Each row was made from one small tree. The marks that hang from a mark follow it in brackets, in the order of their numbers. Every link used is in the known rows. Write each row's tree.
In the rows, 128 means zero.
Known rows
J165{J115{J730} J339{J476{J9}} J853}: [ 88 121 135 100 130 147  69  77  81 108 113 163 152 122 139 167 179]
J165{J115{J730} J339 J853}: [ 76 103 128 107 142 135  79  94  96 128  85 148 149  97 163 175 174]
J476{J9}: [113 119 150 129 103 157 102 121 127 107 162 141 141 151 134 142 159]
J711{J9}: [ 93 107 151 147  92 149 115 136 139 162 128 130 100 159 131 130 145]
J115{J730}: [105 103 146 159 116 144 110 136 134 128 112 114 127 100 127 147 144]
J165{J115 J339{J920} J853}: [ 78 140 125  77 144 134  71  96 102 126 113 175 116 123 172 162 154]
J165{J339{J476{J9}} J853}: [113 112 122  80 130 149  79  97  94 102 152 156 166 137 136 165 153]
J136{J115{J165{J339{J920}} J730}}: [ 84 127 167 148 113 148  71 112 119  98 124 160  66  94 133 192 124]
J136{J115{J730{J853}}}: [ 96  99 153 148 103 170  87 129 116 113  82 104  86 105 106 178 145]
J136{J115{J730}}: [ 95  86 153 152 106 163 118 125 127 118  79 119  96  93 115 170 149]
J136{J115{J165{J339} J730{J853}}}: [ 88 101 166 143 106 153  48 122  93  99 133 136  98 116 122 197 144]
J136{J115{J165{J853} J730}}: [ 87  72 152 146 101 146  89 122 120 102  81 125 125  94 112 173 143]
J339{J920}: [106 139 141 127 116 143 101 136 140 128 137 143  91 127 135 134 124]
J920{J339}: [107 111 147 153 112 170  92 123 126 125 185 122 104 138 146 150 146]
J730{J853}: [112 113 141 125 109 149  76 145 117 128 146 121 121 149 125 137 142]
J136{J115{J165{J339 J853} J730}}: [ 82  77 149 126 122 143  75 107 102  98  97 144 130  86 136 200 148]
J115{J165{J339{J476{J9} J920} J853} J730}: [102 150 147 130 121 139  48  97  99  89 161 169 123 111 121 171 120]

Which tree is each row?
[ 78 117 148 126 125 144  68 101 108  94  95 157  90  76 136 204 122] => J136{J115{J165{J339{J920} J853} J730}}
[120 129 151 148  97 185  83 106 113 108 214 132 107 161 120 144 150] => J920{J339{J476{J9}}}
[ 85 124 147 123 126 144  52 108  88 127 122 141 117 128 148 168 172] => J165{J115{J730{J853}} J339}
[ 87 161 136 104 134 150  63  73  91 105 116 173 112 114 140 169 156] => J165{J115{J730} J339{J476{J9} J920} J853}
[ 91  93 141 135 132 120  60 118 107 108 131 143 159  94 147 174 140] => J115{J165{J339 J853} J730}
[104 110 164 172  96 136  50 148 116 114 154 116 121 131 109 143 135] => J115{J165 J730{J853}}
[ 89 162 144 118 127 147  43 109  89 127 128 157  70 130 127 152 140] => J165{J115{J730{J853}} J339{J476 J920}}
[104 125 133  95 128 122  53 124 103 111 164 176 117 130 133 144 113] => J115{J165{J339{J476 J920} J853}}
[ 94  96 172 162  87 156  63 136 113 101 121 118  91 123  98 167 142] => J136{J115{J165 J730{J853}}}
[ 95 130 137 102 132 123  57 121 115 107 157 170 127 121 156 164 119] => J115{J165{J339{J920} J853}}
[ 94 185 153 124 118 160  37  89  83 107 155 166  85 142 125 165 151] => J165{J115{J730{J853}} J339{J476{J9} J920}}
[ 94  94 154 123 106 155  66  90  86  77 127 158 135 110 113 196 151] => J136{J115{J165{J339{J476{J9}} J853} J730}}
[ 83 139 127 101 143 135  70  92  93 129  92 165 101  99 140 158 142] => J165{J115{J730} J339{J476 J920} J853}
[ 83 112 145 129 131 136  84 105 101 131 115 153 128 115 158 163 177] => J165{J115{J730} J339}
[ 88 111 145 118 122 146  64 105 101  99 105 161  81  89 116 185 116] => J136{J115{J165{J339{J476 J920} J853} J730}}
[108 172 168 151 106 147  20 114  95  87 199 161  92 139 108 165 116] => J115{J165{J339{J476{J9} J920}} J730{J853}}
[ 74 143 132 109 147 135  70  90 101 125  86 160 111  87 164 177 151] => J165{J115{J730} J339{J920} J853}
[106  86 131  96 123 121  58 127  94 115 163 161 157 142 132 144 137] => J115{J165{J339{J476} J853}}
[103  88 135 126 127 123  60 121 100 114 138 147 154 106 121 158 133] => J115{J165{J339{J476} J853} J730}
[ 91  74 143 118 116 144  70 111  91 100 103 149 119  97 112 181 141] => J136{J115{J165{J339{J476} J853} J730}}
[102 116 172 142  91 164  38 107  79  78 163 150 102 141  97 189 148] => J136{J115{J165{J339{J476{J9}}} J730{J853}}}
[ 81  99 134 125 122 138  94 106 113 133  68 131 146 102 138 147 171] => J165{J115{J730} J853}
